Each row was made from one walk, in order. Every step used is in the known rows, and no mark comes twice. Write each row's walk.
Known rows
d/j: [ 0.594  1.673  0.707  0.373  0.403 -0.438  0.113  4.003 -1.303 -1.331
  1.030  0.431  1.524 -2.243  2.798  3.547  1.955 -1.556 -1.366  0.750
 -2.725 -0.152 -0.846  0.132 -0.789]
g/m/d: [-2.886  3.104  4.089 -2.020  1.940  2.952 -1.932  3.787 -1.248 -0.418
  0.226 -1.676 -0.170 -3.177  1.331  2.465  3.021  0.812 -1.254  0.656
 -0.703 -0.693 -0.160  1.148  0.454]
m/l/j: [-1.053  2.234 -3.743  0.881 -0.843 -0.372  0.645  2.363 -2.564  0.742
 -0.239  0.778  0.713  1.308  3.758  3.441  1.915 -0.396 -3.745  3.852
 -1.895 -1.848  1.831  0.010  1.816]
e/m/l/j: [ 1.945  0.980 -2.134 -1.929 -2.937 -0.511 -0.058 -1.377 -1.115  0.276
  0.717 -0.208  1.663  1.512 -0.529  4.363  1.095  0.919 -0.536  3.866
 -0.534 -1.484  1.338  1.094  2.611]
e/j/h: [-1.494  2.098 -1.344  1.494  1.392 -1.564  1.719 -1.927  0.329  1.389
  1.531  0.760  1.708 -2.113  0.145 -1.954 -0.131 -0.776  2.713  1.421
 -1.796  3.613 -0.854  0.416 -3.098]
d/j/k/m/h: [-1.127 -4.928 -2.851 -0.953  0.085  0.926  1.121 -0.707  2.938 -2.450
 -2.847  0.470 -1.955  1.043 -1.309 -0.981 -1.145 -1.988 -1.133 -2.059
 -0.381  0.391  0.262 -3.416  0.451]
k/m/l/j/h: [-1.292 -2.814 -5.184 -1.553 -0.058 -0.837  0.241 -2.905 -0.235  2.606
  0.656  2.269 -1.239  0.935  2.953 -0.322 -0.401 -0.834 -1.576  1.242
  0.287 -0.744  1.986  0.391  3.538]
e/j/k/m: [-0.337 -2.822 -1.000  0.745  0.707 -0.883 -0.116 -1.610  2.238 -1.452
 -0.563 -1.362 -0.616 -0.758 -2.283 -3.242 -1.157  1.489  1.982 -0.670
  1.739  0.064  0.467  0.067 -1.583]
e/m/g: [ 3.462  3.191  3.417 -1.612 -2.463  0.406 -1.451  0.806 -0.147 -1.551
  2.167 -2.076  2.000 -0.649 -2.772  3.118 -0.047  0.437  3.943 -3.092
  0.886 -2.640 -1.029  2.131 -2.098]
j/k/m: [ 0.882 -1.864  0.838 -0.142  0.554 -0.698 -0.654  1.433  1.747  0.188
  1.125 -0.235 -0.334 -0.084  2.182 -2.919 -2.699  1.596 -0.442 -2.176
  1.395 -0.743  0.847  0.995 -1.240]
a/d/j/k: [ 1.763  0.555 -0.538  0.432 -0.714 -4.236 -0.776  0.086 -0.570 -2.767
  0.016  2.426  1.247  1.333 -0.358 -1.127 -1.477  0.338  0.299 -1.496
 -2.884  1.112 -3.006 -1.182 -0.846]
m/l/j/k: [-0.444  1.515 -4.859  1.362 -1.341 -2.675  0.912  0.017 -1.769  0.377
 -1.631  1.355 -1.573  4.388  4.122  0.378  0.188  1.068 -3.317  1.633
 -0.350 -0.726  2.474 -0.214  1.323]
h/j/k: [ 3.471  3.788  2.093  5.613 -0.987 -2.694  1.929  2.530 -0.770  1.072
  1.957  0.339  0.379  0.741  2.401 -3.386 -1.488  0.247 -0.274 -0.987
 -1.029  2.266  1.208 -0.460 -2.825]
e/m: [ 3.141  2.269  3.226 -1.661 -1.292  0.178 -0.492  1.464  0.686  0.431
  3.247 -1.194  3.933 -1.898 -0.420  1.981 -1.132  1.258  1.900  1.229
 -0.787  0.393 -0.785  2.146 -1.799]
l/j/k/m/g: [ 1.063 -4.137 -1.684  0.993 -1.193 -0.782 -1.722 -0.390 -0.258 -0.307
  0.311 -1.172 -3.007  2.718  0.759  1.658 -1.746  1.145  1.170 -4.339
  4.298 -3.506  1.212  1.816  0.936]
h/j: [ 3.043  4.431  3.209  5.244 -0.512 -0.359  1.556  4.801 -1.671  1.382
  3.389 -0.357  2.421 -2.617  2.109 -0.332 -0.029 -1.334 -0.595  1.328
 -2.748  1.316  0.529 -0.211 -2.480]
g/j/k/m: [ 1.544 -3.131 -0.891 -1.544 -0.231 -3.021 -0.882 -0.391  0.686  1.565
 -1.112  0.269  0.729  0.519  2.944 -2.922 -1.736  0.743 -2.178  0.408
  1.207 -2.517 -2.152 -0.897 -0.507]
j/h: [-0.186  3.107  0.467  0.616  1.148 -1.397  1.131  1.291 -0.046  2.611
  3.086  1.854  1.942 -1.597  4.564 -1.488 -1.842 -0.622  0.246 -0.247
 -2.148  2.675 -0.629  1.163 -2.720]
k/m: [ 0.477 -1.051  1.754 -0.573  1.156  1.211 -1.113  3.869  0.792  0.615
  2.311 -0.789  1.985 -3.473  1.945  0.215 -1.202  0.112 -0.763  0.059
 -0.189 -1.924 -0.030  1.282 -0.983]
a/e/j/h: [-3.699  1.382  0.496  1.552  2.570  0.333  1.627 -4.310 -0.947  5.694
  0.937  1.508  0.406 -1.625 -2.317 -1.723  0.703 -2.373  1.965  1.849
 -1.433  4.811 -1.230  0.439 -1.385]
e/j: [-1.034  2.416  0.014  2.278  1.011 -0.235  0.711  1.884 -0.406 -0.603
  0.750 -1.294  2.809 -2.750 -0.699  0.607  1.239 -0.199  1.081  2.767
 -1.992  0.922 -0.520  0.325 -3.053]
l/j/k/m/h: [-1.899 -6.392 -4.296  1.025 -0.106  1.663  0.953 -1.313  2.161  0.861
 -1.365  0.161 -1.544  2.706  0.538 -0.395 -3.366 -0.298 -1.635  0.479
  1.222  0.710  1.319 -1.520  0.788]
g/m/l/j/k: [-1.810 -0.208 -3.676 -1.735 -2.114 -2.280 -0.409 -1.019 -1.784  2.512
 -1.534 -0.350 -3.525  3.398  4.195  1.500  2.112  0.502 -4.477  0.130
  0.544 -2.412  3.036 -0.486  3.359]
e/m/d: [ 1.281  3.516  4.423 -1.936  0.653  2.607 -1.103  1.056  0.372 -3.147
  1.099 -0.922  2.997 -1.776 -3.015  2.500  0.469  2.766  3.154  1.960
  0.062  1.419 -1.266  2.397 -0.614]

Which walk is each row?
[-0.966 -2.337 -3.882 -0.807 -0.518  0.673 -0.735  1.239 -1.076  0.313
 -0.107  0.110 -0.014  0.307  2.002  2.327  1.035 -0.214 -3.215  2.471
 -0.099 -3.483  2.081  0.393  3.662]
k/m/l/j
[ 0.589 -5.003 -1.856  0.947  0.085 -1.027 -0.855 -0.002  0.712  1.345
  1.305 -0.011 -1.103  1.520  3.309  0.183 -2.683  1.938 -0.869 -0.108
  2.572 -0.316  1.341  1.630  1.268]
l/j/k/m
[-1.339 -1.659  1.722 -2.058  2.738  3.101 -1.761  2.630  0.192 -4.885
 -0.737 -0.072 -0.468 -3.095 -1.610  3.102  2.708  0.202  0.606  0.460
  0.446 -0.891 -0.817  0.570  2.139]
k/m/d/j
[ 1.045  3.300  0.486 -0.055 -1.280 -1.705 -1.061  2.810 -2.518  0.301
 -1.114 -0.979  2.096  0.019  1.975  2.405  1.741 -1.936 -0.892 -0.678
 -0.695 -4.439 -3.410 -0.740 -2.409]
m/g/j
[-1.076 -0.764  1.731 -0.690  2.540  1.660 -1.314  1.228  1.396 -3.419
 -0.976 -0.023 -1.268  0.060 -0.481 -2.179 -1.045  3.103  0.701 -1.612
  2.177  0.054  0.422  1.352  0.007]
j/k/m/d
[ 1.759  0.456 -3.782 -2.455 -2.347 -1.934  1.035 -5.171 -0.238  1.959
  1.515  2.087  0.980  2.329  0.385  1.575 -0.337  0.556  1.010  2.468
 -0.291  1.533  1.044  1.259  2.552]
e/m/l/j/h
[-1.853 -2.221  0.515 -2.514  3.209  1.504 -0.771 -1.312  0.889 -2.894
 -0.005  2.222 -1.336 -2.326 -0.704  0.290  1.249 -0.270  1.994 -0.999
  0.452  1.790 -0.946  0.594  2.091]
k/m/d/j/h
[-0.571 -0.118 -2.264  1.819  0.627 -1.687  1.041 -0.352 -1.243  4.024
  3.379  2.083  1.004  0.114  5.874  1.325 -1.750 -0.352 -0.336  2.071
 -0.850  3.110  0.042  2.054 -0.376]
l/j/h
[ 4.347  1.319  1.251  2.799 -3.172  0.059  3.213 -2.387  2.364 -0.088
 -0.041 -0.491  1.222  2.131 -4.553 -3.235 -2.951 -0.512  2.158 -0.306
 -0.812  3.952  0.605 -2.567 -2.366]
e/m/h/j/k
[-1.225 -1.013 -3.970 -0.929 -0.261 -1.518  0.340 -2.777  1.652 -2.562
 -3.480 -0.554 -1.750  1.260 -3.350 -3.849  0.936  0.960  0.044 -0.416
  0.765 -2.072  2.002 -1.636  0.178]
e/j/k/m/l
[ 3.641  1.886  2.100  2.503 -2.704  2.352  2.870 -0.278  1.343  0.418
  1.393 -1.056  3.206 -0.944 -4.663 -0.450 -1.469 -2.116  1.761  2.071
 -2.699  2.840  0.053 -2.409 -2.047]
e/m/h/j
[-5.151 -4.759 -1.803  0.862  1.677  3.385  1.611 -5.369  2.264  2.569
 -3.945 -0.754 -2.353  1.127 -7.547 -3.564 -0.952 -2.350  0.596  0.310
  0.688  2.240  0.015 -2.973 -0.062]
a/e/j/k/m/h
[-1.353 -3.755 -0.881  0.522  1.899  1.511 -1.508 -0.327  0.297 -1.982
 -0.487  0.052 -2.103  1.590  0.599  0.631 -0.975  3.436  0.278  0.785
  3.441  0.498  1.029  2.100  2.410]
l/j/k/m/d
[ 1.682  0.098  3.242  3.228  1.386  1.222  0.141  0.932  0.542 -2.585
  0.041 -0.070 -1.592 -0.333 -2.125 -3.950 -0.818  1.899  1.332 -1.400
  1.700  1.400  1.414 -0.102  0.291]
h/j/k/m/d
[-2.222 -1.522  0.040  0.199  2.795  1.522 -0.824 -1.922  1.983 -4.582
 -2.476 -1.228 -1.538 -0.572 -4.789 -2.669  0.493  3.093  3.397  0.025
  2.475  1.043  0.125  0.417 -0.502]
e/j/k/m/d
[-1.026  2.240  0.948  0.367  1.929 -0.222 -0.091  1.602 -0.626 -5.147
 -2.268  1.064 -1.711  1.264  0.315  1.231  1.910  1.386  0.446 -0.626
 -0.214  2.023 -0.361  0.004  0.336]
m/d/j/k
[-2.978  1.333  3.167 -2.941  1.710  2.131 -1.938  2.764 -1.819 -2.283
 -0.792 -1.057 -1.364 -3.005  0.296  5.213  5.504 -0.574 -1.094  0.144
 -0.748 -0.815 -0.567  0.034  2.355]
g/m/d/j
[ 1.202  2.486 -0.441  5.817 -1.215 -0.043  3.819  1.011  0.847  0.346
 -0.827  0.329 -0.063  1.950 -0.294 -3.901 -2.382 -2.069 -1.149 -0.538
 -2.508  3.432  1.156 -3.668 -3.135]
m/h/j/k
[ 1.269 -1.579  0.524 -2.087 -1.090 -0.322 -2.289  1.431 -0.701  0.149
 -1.021 -1.559  1.191 -1.129  0.274  1.192  0.982 -1.627 -0.628 -1.946
  1.383 -6.628 -2.931 -0.470 -0.717]
k/m/g/j
[-1.987  3.841 -0.001 -3.189 -1.080 -0.036 -0.868  2.859 -1.679  1.505
 -0.535 -1.198 -0.285 -1.495  2.667  1.313  3.542 -1.260 -4.403  0.038
 -2.202 -3.778  1.719 -0.907  1.357]
g/m/l
[-0.036  0.681  0.917  2.697 -1.885  0.391  2.357  0.297  0.648  2.783
 -0.805 -1.227 -2.145  0.800 -0.208 -3.178 -0.468 -2.504 -2.227 -1.709
 -1.659  1.602  1.664 -3.874 -1.355]
g/m/h/j/k
[-1.388 -3.086 -1.679 -0.088  0.275  1.667  1.098  0.236  3.140 -0.533
 -1.700 -0.218 -0.558  0.880 -0.610 -3.522 -3.473 -0.771 -1.065 -1.821
 -0.125  0.194  0.760 -2.244 -1.551]
j/k/m/h
[ 3.872 -0.928  2.118  3.524 -0.737 -1.426  0.712  1.204  0.873  0.786
  2.071 -0.365 -0.596 -0.453  0.634 -4.407 -2.258  0.585  0.231 -2.245
  0.981  0.264  1.691 -0.262 -1.111]
h/j/k/m
[-1.782  0.015  2.757 -1.066  2.979  3.858 -1.715  3.607  0.598 -2.817
  0.424 -0.795  0.894 -3.129 -0.609  0.590  0.406  1.526  0.477  0.659
  0.737 -0.750 -0.408  1.479  0.408]
k/m/d
[-2.370  0.490  2.045 -2.623  1.072  0.025 -1.453  0.597 -0.689 -2.967
 -2.165 -0.602 -3.380  0.074  0.538  2.126  3.865  1.047 -0.596 -2.038
  0.812  0.293  0.156 -0.259  2.206]
g/m/d/j/k
[-0.819 -0.399 -1.575 -2.451 -1.402 -0.339  0.867 -7.398 -1.757  6.377
  0.966  2.784 -0.732  2.786 -2.230  1.757  0.608 -1.156  0.309  2.943
  0.225  2.441  0.468  1.331  4.424]
a/e/m/l/j/h
[ 0.950 -1.882 -0.906 -2.587 -0.632 -2.029 -1.143 -2.277  0.040  2.147
 -0.089  0.597  0.373 -0.463  1.043 -1.462 -0.461 -2.143  1.075 -3.275
  1.716 -3.831 -3.406 -0.262 -0.823]
k/m/g/j/h
[-0.074  0.361  4.116 -2.563  1.118  1.664 -0.648 -4.302 -0.613 -1.488
 -1.978  1.027 -2.137  2.048 -6.465  2.339  2.173  1.386  2.904 -0.044
  1.715  3.578 -1.353  0.954  3.053]
a/e/m/d/j/k
[ 0.853  2.804 -0.780 -0.554 -0.921 -3.112 -0.117 -1.156 -1.971  2.286
 -0.384  1.213  1.082  0.577  3.020 -0.556  0.178 -2.423  0.742 -2.062
 -0.409 -1.905 -3.565 -0.581 -2.453]
m/g/j/h
[ 1.909  1.248  3.753 -2.760 -2.242  0.109 -1.708 -3.138 -2.338  4.016
 -0.636 -1.184  1.685  0.822 -4.880  3.540  1.903 -2.042  1.537 -0.102
  1.237 -3.306 -4.376  0.426  0.273]
a/e/m/g/j
